What can hang from each mark
z_499: z_707 z_747
z_7: z_374 z_707 z_747
z_374: z_499 z_812 z_873
z_707: z_7 z_812
z_747: z_7 z_812 z_873
z_873: z_707

Known rows, with every way that one mark hangs from another
z_499[z_707[z_7[z_374]] z_747[z_812 z_873]]: [-1.21 -0.50 -0.68 -0.50  0.45 -2.13  0.22 -0.20 -0.13  0.48  2.80  2.44
 -3.87 -3.30  0.49 -4.61 -4.04 -1.50 -2.11 -4.44]
z_873[z_707[z_7 z_812]]: [-0.04 -2.09  0.29 -0.49  0.90  0.80 -0.30 -0.84 -1.36 -0.41  2.78  2.69
 -1.97 -2.16 -2.71 -0.13  0.05  0.70  0.86 -2.63]
z_873[z_707[z_7[z_374[z_499[z_747]]]]]: [ 0.04 -0.47  0.07 -0.18  1.39 -0.33 -0.35 -1.55 -1.94 -0.10  3.59  1.75
 -1.16 -3.21 -0.24 -4.44 -4.76  0.14 -1.21 -2.31]
z_7[z_374[z_499[z_747] z_873]]: [-0.52 -0.39  0.61  0.54  0.62 -0.48 -0.47 -0.40 -2.43 -0.51  0.74  1.12
 -0.86 -2.56  2.54 -4.68 -6.97 -1.36 -1.19  0.00]
z_707[z_7[z_747[z_812 z_873]]]: [-1.82 -0.54  0.20 -0.84  0.07 -1.49  0.31  0.75 -0.47 -0.36  3.59  1.65
 -3.26 -3.29 -1.03 -1.43 -1.92 -0.95 -1.41 -4.02]
z_747[z_7[z_707] z_812]: [-1.53 -1.92 -0.20 -0.24  0.06 -1.29 -1.20 -0.64  0.11 -0.91  1.63  3.80
 -2.88 -1.57 -1.32 -2.58 -0.30 -0.24  0.49 -2.23]
z_707[z_7[z_747[z_873]] z_812]: [-1.36 -2.03  1.25 -0.96  0.41 -1.47  0.35  0.69 -1.01  0.07  2.69  1.99
 -2.60 -4.16 -1.34 -1.91 -1.79 -0.62 -0.64 -2.90]
z_747[z_7[z_374[z_499] z_707] z_812 z_873]: [-2.64 -1.89 -0.33 -0.68  0.65 -2.39 -0.81 -0.65 -1.33 -0.27  1.39  4.12
 -3.61 -3.44 -0.09 -5.65 -4.45 -0.99 -0.72 -6.06]
z_747[z_7[z_374[z_499] z_707]]: [-1.17 -1.87 -0.16 -0.29  0.92 -2.02 -1.03 -1.96 -1.18 -0.57  1.63  4.04
 -1.23 -3.11 -0.10 -5.75 -4.45 -0.29  1.03 -0.83]
z_747[z_812 z_873]: [-1.57 -1.14 -0.07 -0.58  0.23  0.61  0.10  0.50 -0.66 -1.25  0.41  1.46
 -2.57 -1.40 -0.65 -0.56 -1.15 -1.05 -1.10 -4.59]
z_7[z_374]: [ 0.09 -0.89 -0.29 -0.62  1.10 -1.19  0.00 -1.40 -0.34 -1.21  0.81  1.35
 -0.36 -1.52 -0.61 -2.01 -3.42 -0.46  0.49  0.99]
z_499[z_707[z_812]]: [-0.40 -2.84  0.07 -0.02  0.34  0.23 -0.64 -0.70 -0.44 -0.79  0.18  3.08
 -1.74 -1.94 -0.35 -2.49 -0.72 -0.34  1.17  0.88]
z_747[z_7[z_374[z_499]] z_812 z_873[z_707]]: [-2.50 -0.99 -1.38 -0.79  1.03  0.35 -1.01 -0.27 -2.08 -0.70  0.79  1.65
 -3.24 -3.14 -0.91 -4.05 -4.27 -0.60 -1.19 -8.49]
z_374[z_499]: [-1.00 -1.08  0.59 -0.04  0.61  1.53 -0.32 -1.13 -1.43 -1.57  0.61  1.80
 -0.19 -1.70  0.59 -2.30 -2.82 -0.38  0.61  0.22]
z_374[z_499[z_747] z_812]: [-1.11 -1.38  1.24  0.38  0.85  0.24 -1.04 -0.26 -2.05 -1.06  1.37  1.20
 -1.34 -1.52  0.51 -1.73 -5.27 -0.90 -1.50  0.39]
z_7[z_374[z_499 z_873] z_747[z_812]]: [-1.68 -0.48 -0.28  0.25  0.46 -2.30 -0.68 -0.19 -2.28 -0.63  2.10  1.17
 -2.75 -2.87  1.73 -4.29 -7.36 -1.37 -0.70  0.39]
z_374[z_499[z_747[z_7[z_707]]] z_812 z_873]: [-1.73 -1.89  0.74  1.00  0.22 -0.71 -1.96  0.30 -3.04 -0.15  1.73  3.59
 -2.44 -2.47  1.03 -3.46 -5.40 -1.20 -0.66 -1.68]
z_873[z_707]: [ 0.28 -1.66 -0.97 -0.20  0.92  1.48 -0.56 -0.97 -1.22 -1.49  0.55  1.57
 -0.26 -1.18 -1.91 -0.50 -0.15  0.38  0.27 -1.77]
z_374[z_812 z_873[z_707]]: [-0.42 -1.68 -1.35  0.81  0.88  1.38 -1.15  0.06 -3.22 -1.12  1.09  1.80
 -1.57 -0.62 -1.75  2.11 -2.67 -0.65  0.30 -2.04]
z_747[z_812 z_873[z_707[z_7]]]: [-1.31 -0.87 -0.97 -0.72  0.54  1.03  0.05 -0.02 -1.30 -0.53  2.82  2.38
 -3.24 -1.97 -2.34  0.22 -0.04 -0.29 -0.96 -7.83]
z_873[z_707[z_812]]: [ 0.13 -2.93  0.05 -0.34  0.97  1.05 -0.67 -0.54 -1.37 -1.05  0.38  2.10
 -1.51 -1.59 -2.29 -0.60  0.05  0.46  0.24 -1.93]
z_873[z_707[z_7]]: [ 0.26 -0.80 -0.67 -0.31  0.80  1.50 -0.14 -1.19 -1.23 -0.88  2.95  2.35
 -0.71 -1.68 -2.31  0.04 -0.02  0.58  0.74 -2.52]

Rows
[-0.57 -3.11 -0.15 -0.70  1.06  1.35 -0.23  0.31 -1.99 -0.79 -0.35  2.18
 -2.09 -2.35 -2.42 -0.68  0.12 -0.14 -0.86 -5.83]  z_747[z_873[z_707[z_812]]]
[-0.84 -2.30  0.14  0.64  0.72  2.24 -0.95 -0.03 -3.74 -0.79  0.25  2.55
 -1.79 -2.15 -0.04 -1.93 -2.82 -0.13  0.48 -2.77]  z_374[z_499 z_873[z_707[z_812]]]
[-2.34 -2.39 -0.31 -0.60  0.52 -0.43 -0.84 -0.38 -1.72 -0.21 -0.29  3.24
 -2.74 -4.38  0.59 -6.29 -5.01 -1.00  0.33 -4.75]  z_747[z_7[z_374[z_499[z_707[z_812]]]] z_873]
[-1.46 -1.05  0.04 -0.44  0.79 -2.90 -0.56 -0.89 -1.00 -0.95  2.41  0.91
 -2.44 -2.84  0.68 -4.80 -6.27 -0.59 -0.94  0.96]  z_7[z_374[z_499] z_747[z_812]]
[-1.36 -0.74 -0.22  1.19 -0.25  1.16 -1.16  0.39 -2.05 -0.58  0.71  2.26
 -2.96 -1.97  3.26 -4.80 -4.42 -1.56 -1.33 -1.25]  z_374[z_499[z_707 z_747[z_812]] z_873]
[-1.10 -1.18 -1.38  0.28  0.84 -1.58 -1.00 -0.25 -3.02 -0.64  2.14  1.20
 -2.88 -3.07  0.51 -4.13 -6.36 -0.65 -0.97 -1.83]  z_7[z_374[z_499 z_873[z_707]] z_747[z_812]]
[-1.22 -2.19 -0.29  0.78  1.23 -2.70 -0.99 -1.21 -3.31 -0.31  2.25  4.17
 -2.21 -2.04  0.00 -2.70 -7.08 -1.20  0.63  0.56]  z_7[z_374[z_499 z_812 z_873] z_707]
[-1.64 -2.17 -0.10 -0.08  1.19 -2.84 -1.53 -1.77 -1.94 -0.47  2.38  4.05
 -2.23 -2.47 -1.14 -3.83 -6.05 -0.54  0.93 -0.50]  z_747[z_7[z_374[z_499 z_812] z_707]]
[-0.34 -2.47 -0.46 -0.57  1.06 -5.63 -0.46 -1.14  0.16 -0.41  2.78  3.08
 -3.07 -2.73 -1.15 -4.53 -3.59 -0.50 -0.74  1.52]  z_7[z_374 z_707 z_747[z_812]]
[-0.20 -2.39 -0.27  0.36  0.60  1.43 -0.86  0.19 -2.64 -0.77  0.19  2.33
 -1.75 -1.60 -1.21 -0.16 -1.02 -0.14  0.45 -2.59]  z_374[z_873[z_707[z_812]]]
[-0.52 -2.54 -0.32  0.30  1.13 -1.53 -1.10 -0.19 -3.52 -0.17  1.40  1.71
 -2.27 -3.96 -0.01 -4.51 -6.19 -0.46 -0.30 -0.83]  z_7[z_374[z_499 z_873[z_707[z_812]]] z_747]
[-0.57 -3.43 -0.18 -0.67  1.00 -0.42 -0.34  0.88 -1.84 -0.49  0.52  1.49
 -2.43 -3.77 -2.30 -1.98 -0.87 -0.09 -1.58 -4.46]  z_7[z_747[z_873[z_707[z_812]]]]
[-2.47 -0.76 -0.33 -0.78 -0.18  0.79 -0.62  0.76 -0.38 -1.18  0.17  1.52
 -2.85 -2.01 -0.59 -1.28 -1.08 -1.00 -0.63 -6.44]  z_747[z_7 z_812 z_873]
[-1.81 -1.09 -0.95 -0.28 -0.06 -1.24  0.15  0.30 -0.24 -0.03  3.17  2.61
 -3.74 -3.66 -0.34 -3.09 -1.85 -1.02 -0.94 -3.57]  z_499[z_707[z_7[z_747[z_812 z_873]]]]
[-1.06 -1.00 -2.02  0.20  1.01 -0.21 -1.64 -0.37 -2.95 -0.66  1.32  1.64
 -2.10 -1.70 -1.85  0.01 -5.02 -0.65  0.61 -3.34]  z_747[z_7[z_374[z_812 z_873[z_707]]]]
[-1.35 -0.36  0.36 -0.32  1.33 -1.56 -0.33 -1.77 -2.09 -0.46  4.15  2.40
 -1.85 -2.24 -0.87 -1.25 -6.74 -0.61  0.83  0.27]  z_707[z_7[z_374[z_499 z_812]]]
[-1.71 -1.30 -0.79 -0.54  0.34  1.18 -1.18  1.30 -0.95 -0.68  0.29  1.00
 -3.20 -2.57 -1.12 -2.51 -0.84 -0.57 -2.95 -8.82]  z_499[z_747[z_7 z_812 z_873[z_707]]]
[-1.20 -0.78 -0.92 -0.22  0.16 -1.86 -1.33 -0.50  0.61 -0.39  1.12  1.61
 -3.13 -2.58  0.83 -5.66 -4.03 -0.89 -1.11 -1.53]  z_499[z_707 z_747[z_7[z_374] z_812]]
[-0.58 -2.11 -0.22 -1.05  1.27 -0.97  0.35 -0.58 -1.77  0.28  2.49  2.71
 -2.86 -3.55 -2.82 -1.61 -2.27 -0.11 -0.47 -6.05]  z_747[z_873[z_707[z_7[z_374] z_812]]]
[-1.37 -1.28 -1.33  0.97  0.95 -0.74 -1.01 -1.03 -3.23 -0.53  1.31  2.84
 -1.97 -2.01  1.29 -2.98 -7.74 -1.58  1.03  0.87]  z_7[z_374[z_499[z_707] z_812 z_873]]
[-2.05 -1.04 -0.38  1.25 -0.05  1.20 -2.05  0.49 -2.91 -0.44  0.79  2.35
 -2.30 -2.50  2.16 -3.75 -6.12 -1.61 -0.18 -1.28]  z_374[z_499[z_707 z_747[z_7]] z_812 z_873]
[-0.83 -0.72 -1.51  0.48  0.54 -3.39 -0.55 -0.59 -2.03  0.43  4.33  2.66
 -2.77 -3.26 -0.20 -2.13 -6.94 -1.55  0.84  1.96]  z_499[z_707[z_7[z_374[z_812 z_873] z_747]]]
[-1.50 -1.33  0.14  0.06  1.16  1.04 -0.57  0.26 -3.32 -0.01  3.10  1.98
 -2.55 -3.04 -1.19 -1.13 -4.22 -0.67 -2.45 -6.48]  z_374[z_499[z_747[z_873[z_707[z_7]]]] z_812]
[-0.37 -1.85 -0.02 -0.04  0.51 -0.70 -1.55  0.42 -2.15  0.11  0.34  1.44
 -2.45 -3.27 -0.40 -3.67 -3.95 -0.54 -0.98 -3.84]  z_499[z_747[z_7[z_374[z_873[z_707[z_812]]]]]]
[-1.61 -0.95  0.16  0.90  0.47  1.28 -0.98  0.01 -3.52 -1.19  1.26  1.94
 -1.35 -1.04  0.70  0.13 -5.49 -1.34  0.71 -0.10]  z_374[z_499 z_812 z_873]
[-0.53 -0.95 -0.84 -0.37  0.60 -0.92 -0.45 -0.43 -0.73 -0.61  4.23  1.71
 -2.89 -2.40 -2.23 -1.10 -1.02  0.42 -0.61 -2.31]  z_873[z_707[z_7[z_747[z_812]]]]
[-2.20 -1.18 -0.72 -0.86  0.86 -1.37 -0.67  0.02 -1.45 -0.72  0.71  1.46
 -2.24 -2.44 -1.64 -0.88 -5.03 -1.37 -0.34 -4.38]  z_747[z_7[z_374[z_812]] z_873]
[-1.74 -3.60  0.82 -0.64  0.27 -1.07 -0.67  0.28 -0.91 -0.16  0.30  4.38
 -2.72 -3.41 -1.77 -3.05 -0.08 -0.51  0.08 -5.20]  z_747[z_7[z_707[z_812]] z_873]
